Each row was made from one small tree. The marks that hang from a mark follow it in brackets, in alphabetical order. Every link used is in the known rows. Write each row's tree.
Known rows
Q[E[L N]]: [-1.517,  2.931,  0.998,  1.932,  1.505, -2.051,  0.995, -0.343, -2.488,
  1.083,  1.336,  1.723, -4.457, -0.468, -0.690,  0.892, -1.369,  1.435,
 -4.133]
J[F N]: [ 1.131, -0.947, -0.850,  0.466,  4.056, -0.555,  2.463, -1.966, -0.428,
 -1.029,  0.492, -1.378, -0.107, -0.245, -0.482, -1.966, -1.269,  0.593,
 -2.088]
L[E[F[T] N]]: [-2.244,  1.158,  2.319, -0.274,  2.449, -0.722, -1.464,  0.013,  0.051,
  2.409,  2.616,  1.998, -1.630, -2.833, -4.176, -0.069, -0.610, -2.404,
  0.421]
Q[E[F L N]]: [-1.247,  0.909,  0.366,  1.217,  1.769, -1.244,  0.112,  0.359, -2.658,
  0.319,  1.266,  1.857, -4.022, -1.096, -2.691,  1.324, -0.834, -1.088,
 -6.262]
Q[E[N]]: [-0.883,  2.991, -0.046,  2.156,  0.811, -1.188,  1.600, -0.259, -1.912,
  1.823,  1.519,  1.538, -4.785, -0.402, -3.001,  0.321, -0.586,  1.070,
  0.230]
S[E]: [ 1.266,  1.183, -0.454,  2.702,  1.834,  0.173, -0.889, -1.413,  0.105,
  3.013,  0.074, -0.686, -1.726,  0.571, -3.618, -3.402, -0.573, -0.743,
  0.028]
Q[E[L]]: [ 0.446,  0.808,  0.480, -0.801,  1.661, -1.802,  0.817, -0.716, -1.601,
  1.578,  1.127, -0.165, -4.095, -0.220, -1.839,  0.962, -0.429,  1.156,
 -2.247]
E[F N]: [-0.522,  0.997,  0.035,  1.517,  1.877, -0.302,  0.134,  0.265, -1.059,
  1.018,  0.274,  1.390,  0.415, -0.659, -3.247, -1.359, -1.004, -2.429,
 -2.012]
F[E[L N Q] T]: [-3.614,  3.232,  3.310,  2.595,  0.897, -2.583,  0.802, -1.998, -1.234,
  2.739,  0.516,  1.838,  1.341, -1.742,  2.670, -5.723, -0.059,  1.343,
  1.025]
L[E[F]]: [ 1.761, -0.665,  1.880, -2.542,  2.634, -0.324, -2.222, -0.726,  0.519,
  1.883,  0.158, -0.767, -1.761, -0.020, -4.422,  0.845, -0.207, -2.175,
  1.528]
F[T]: [-1.213,  0.503,  0.494, -1.020,  1.443, -0.941,  1.592, -0.444,  0.168,
  3.668,  2.544,  0.189,  0.711, -2.830, -3.281, -2.519, -0.439, -0.801,
  3.303]
Q[E]: [ 0.884,  0.945, -0.526, -0.661,  0.894, -0.853,  1.447, -0.519, -1.302,
  2.454,  1.223, -0.436, -4.546, -0.255, -4.262,  0.546, -0.050,  0.791,
  1.882]
J[F[E T] Q]: [ 0.346, -0.946, -0.225, -0.138,  1.214, -0.945, -0.259, -3.154, -0.116,
  2.354,  0.964,  1.853,  0.789, -1.495, -3.246, -5.893,  0.430, -1.179,
  4.319]
S[E[F L N Q]]: [-2.251,  2.276,  1.024,  4.443,  2.125, -1.259, -3.180, -0.225, -1.900,
  1.096,  1.024,  0.875, -1.393, -0.588,  0.438, -2.933, -1.652, -0.960,
 -5.204]
J[N Q]: [ 1.168, -1.279, -0.091, -0.165,  0.902, -2.272,  2.394, -1.982, -0.491,
  0.643,  0.819, -1.282, -1.377,  0.820, -7.941, -2.842, -0.846, -1.810,
  3.063]
L[E]: [ 1.458,  1.303,  2.842, -1.997,  2.389, -1.082, -1.407, -1.575,  0.997,
  2.625,  0.069, -0.971, -2.171,  0.645, -2.260,  0.401, -0.587,  0.344,
  3.748]
J[Q]: [ 1.377,  0.052,  0.305, -1.058,  0.216, -1.883, -0.267, -1.612, -0.226,
  2.550,  0.626,  0.054, -0.578,  0.681, -5.933, -2.213, -1.035, -1.488,
  5.307]
J[F N Q]: [ 1.269, -1.632, -1.192,  0.051,  2.528, -1.571,  1.340, -2.511, -0.666,
 -0.778,  1.094, -0.504, -0.824,  0.128, -4.107, -2.615, -1.414, -0.809,
  0.677]
L[E[F[T] Q]]: [-1.541,  0.047,  2.646, -3.035,  1.977, -1.339, -2.724, -0.027,  0.389,
  3.069,  2.999, -0.637, -1.580, -2.754, -2.764, -0.309, -0.051, -0.919,
  5.228]

Which tree is each row?
[-3.037,  3.335,  2.335,  2.800,  0.118, -1.662,  1.363, -1.778, -0.699,
  3.589,  0.821,  1.542,  0.793, -1.743,  0.347, -6.319,  0.529,  1.071,
  5.198]	F[E[N Q] T]
[-1.248,  0.800,  1.275,  1.402,  2.720, -1.331, -0.514,  0.193, -1.739,
  0.133,  0.080,  1.617,  0.868, -0.477, -0.644, -0.710, -1.769, -2.121,
 -6.677]	E[F L N]
[-4.814,  1.704,  2.095,  0.888,  1.879, -2.370, -0.827,  0.874, -1.987,
  1.366,  3.165,  1.953,  1.041, -3.796,  1.311, -2.038, -1.630, -0.833,
 -2.583]	E[F[T] L N Q]
[-0.488,  1.954,  1.410,  2.481,  1.989, -1.735, -2.392, -1.395, -0.790,
  2.238,  0.732, -1.072, -1.619,  0.098,  1.308, -3.270, -1.503,  1.177,
 -1.202]	S[E[L Q]]
[ 0.455, -1.275,  0.116, -0.194,  0.965, -3.173,  2.323, -1.699, -1.997,
  0.102,  1.865, -0.733, -5.258,  0.116, -7.677, -0.420, -0.652, -0.686,
 -1.279]	J[N Q[E[L]]]
[-1.334, -1.892,  0.702, -1.909,  2.699, -0.998, -0.067,  0.226, -0.855,
  1.883,  2.169,  0.468,  1.607, -3.148, -2.971, -1.416, -0.718, -3.129,
 -3.994]	E[F[T] L]
[-1.450,  2.532,  3.175, -0.161,  1.698, -1.492, -3.031, -0.205, -0.486,
  1.473,  1.153,  0.469, -2.087, -0.665, -0.708,  0.323, -1.071, -0.081,
  2.872]	L[E[F N Q]]
[-1.948,  2.037,  0.772,  1.163,  1.052, -1.361, -0.962,  0.542, -1.562,
  1.033,  1.205,  0.649,  0.110, -0.887, -0.355, -1.662, -1.447, -0.541,
  1.480]	E[F N Q]
[ 1.157, -0.384, -1.531, -0.871,  1.077, -1.348, -0.794, -1.608, -1.524,
  0.967,  2.044,  1.155, -4.477, -0.634, -3.850, -0.339, -0.767,  0.401,
  2.544]	J[F Q[E]]
[-3.217,  0.687,  0.237,  0.987,  1.857, -1.471,  0.861,  1.031, -2.713,
  1.513,  3.427,  2.576, -3.651, -3.622, -3.740,  0.484, -0.514, -1.575,
 -5.554]	Q[E[F[T] L N]]
[-1.351,  3.514,  3.174,  2.944,  0.816, -2.425,  0.087, -2.372, -1.458,
  1.291, -1.886,  0.872,  0.748,  1.403,  3.843, -4.732, -0.471,  1.938,
  0.158]	F[E[L N Q]]
[-1.047,  3.207,  1.044,  5.368,  2.565, -0.938, -1.272, -1.408, -1.225,
  1.663,  0.130,  1.348, -1.482,  0.220, -0.078, -3.019, -1.873, -0.266,
 -5.919]	S[E[L N]]
[-2.634,  0.751, -0.032,  1.244,  1.798, -0.377,  0.783,  0.804, -1.005,
  2.057,  2.545,  2.326,  0.815, -3.477, -4.250, -2.136, -0.805, -3.188,
 -1.169]	E[F[T] N]
[-4.131,  1.808,  0.931,  1.051,  0.988, -1.342, -0.259,  1.054, -1.446,
  2.362,  3.331,  1.684,  0.674, -3.815, -1.329, -2.624, -1.122, -1.197,
  2.137]	E[F[T] N Q]
[-2.583,  2.015,  2.105,  1.176,  1.861, -2.289, -1.460,  0.312, -2.126,
  0.243,  1.027,  0.952,  0.583, -0.984,  2.227, -1.200, -1.966, -0.341,
 -3.416]	E[F L N Q]
[-2.688, -0.818,  1.519, -2.139,  2.007, -2.088, -1.136,  0.364, -1.141,
  1.979,  3.021, -0.218,  1.339, -3.493, -0.029, -1.823, -0.976, -1.253,
 -0.634]	E[F[T] L Q]
[-1.294, -1.590, -0.219, -1.698,  1.960, -1.181,  0.583,  0.664, -1.745,
  2.047,  3.212,  0.632, -3.415, -3.379, -4.875,  0.581,  0.066, -1.892,
 -3.847]	Q[E[F[T] L]]
[-1.622,  4.356,  4.007,  0.533,  1.561, -2.257, -1.998, -1.072, -0.186,
  1.972,  1.056,  0.419, -2.607,  0.134,  1.336, -0.066, -1.423,  2.283,
  4.969]	L[E[N Q]]
[-2.400,  4.221,  1.868,  5.119,  1.850, -1.967, -2.070, -1.074, -1.588,
  1.619,  0.817,  0.810, -1.856, -0.109,  2.476, -3.399, -2.035,  1.455,
 -2.899]	S[E[L N Q]]
[-3.473,  1.990,  3.105, -0.457,  1.748, -1.548, -2.340,  0.183, -0.300,
  2.498,  3.190,  1.233, -1.655, -3.099, -1.640, -0.521, -0.810, -0.709,
  3.394]	L[E[F[T] N Q]]
[-1.857,  1.081,  2.846, -0.114,  1.033, -2.204,  0.565, -2.178, -0.629,
  3.349,  0.528, -0.130,  1.513, -1.422,  1.506, -5.595,  0.592,  0.925,
  2.731]	F[E[L Q] T]
[-0.512, -0.443,  1.572, -1.753,  1.974, -2.085, -1.697,  0.010, -1.236,
  0.710,  0.771, -1.124,  0.978, -0.769,  0.965, -0.956, -1.283, -0.602,
 -1.455]	E[F L Q]
[-2.743,  4.084,  3.022,  1.895,  1.506, -2.969, -0.522, -0.623, -1.840,
  0.925,  0.772,  0.890,  0.218, -0.281,  4.614, -1.637, -2.379,  2.482,
 -0.817]	E[L N Q]
[ 0.076,  2.056,  1.335,  2.828,  3.144, -0.684, -0.022, -3.169, -1.386,
 -0.145, -2.038,  1.911,  1.269,  0.813,  4.546, -3.842, -0.836,  1.141,
 -4.550]	J[F[E[L N]]]
[-2.146,  1.661,  1.323,  2.530,  3.217, -0.901,  0.701, -2.559, -1.143,
  0.972,  0.194,  2.746,  1.806, -1.998,  3.630, -4.828, -0.497,  0.657,
 -3.762]	J[F[E[L N] T]]
[ 0.624, -0.470,  1.245,  1.102,  3.471, -1.718,  1.620, -3.526, -1.126,
 -1.378, -1.242, -1.632,  0.658,  0.932,  3.844, -4.705, -0.344,  2.203,
 -2.492]	J[F[E[L Q]] N]
[-1.221,  1.151,  1.709, -0.037,  0.163, -1.416,  1.158, -2.044, -0.043,
  4.157,  0.621, -0.270,  1.005, -1.467, -0.758, -6.129,  1.162,  0.664,
  7.015]	F[E[Q] T]
[-0.549,  1.965, -0.020,  1.339, -0.582, -2.306,  0.452, -0.894, -1.930,
  2.007,  1.924,  2.067, -5.057, -0.185, -6.607, -0.521, -0.819, -0.420,
  3.184]	J[Q[E[N]]]
[-3.430,  0.568,  1.169,  1.103,  2.503, -1.233,  0.136,  0.518, -1.576,
  1.183,  2.367,  2.626,  1.297, -3.405, -1.661, -1.330, -1.444, -2.750,
 -5.767]	E[F[T] L N]
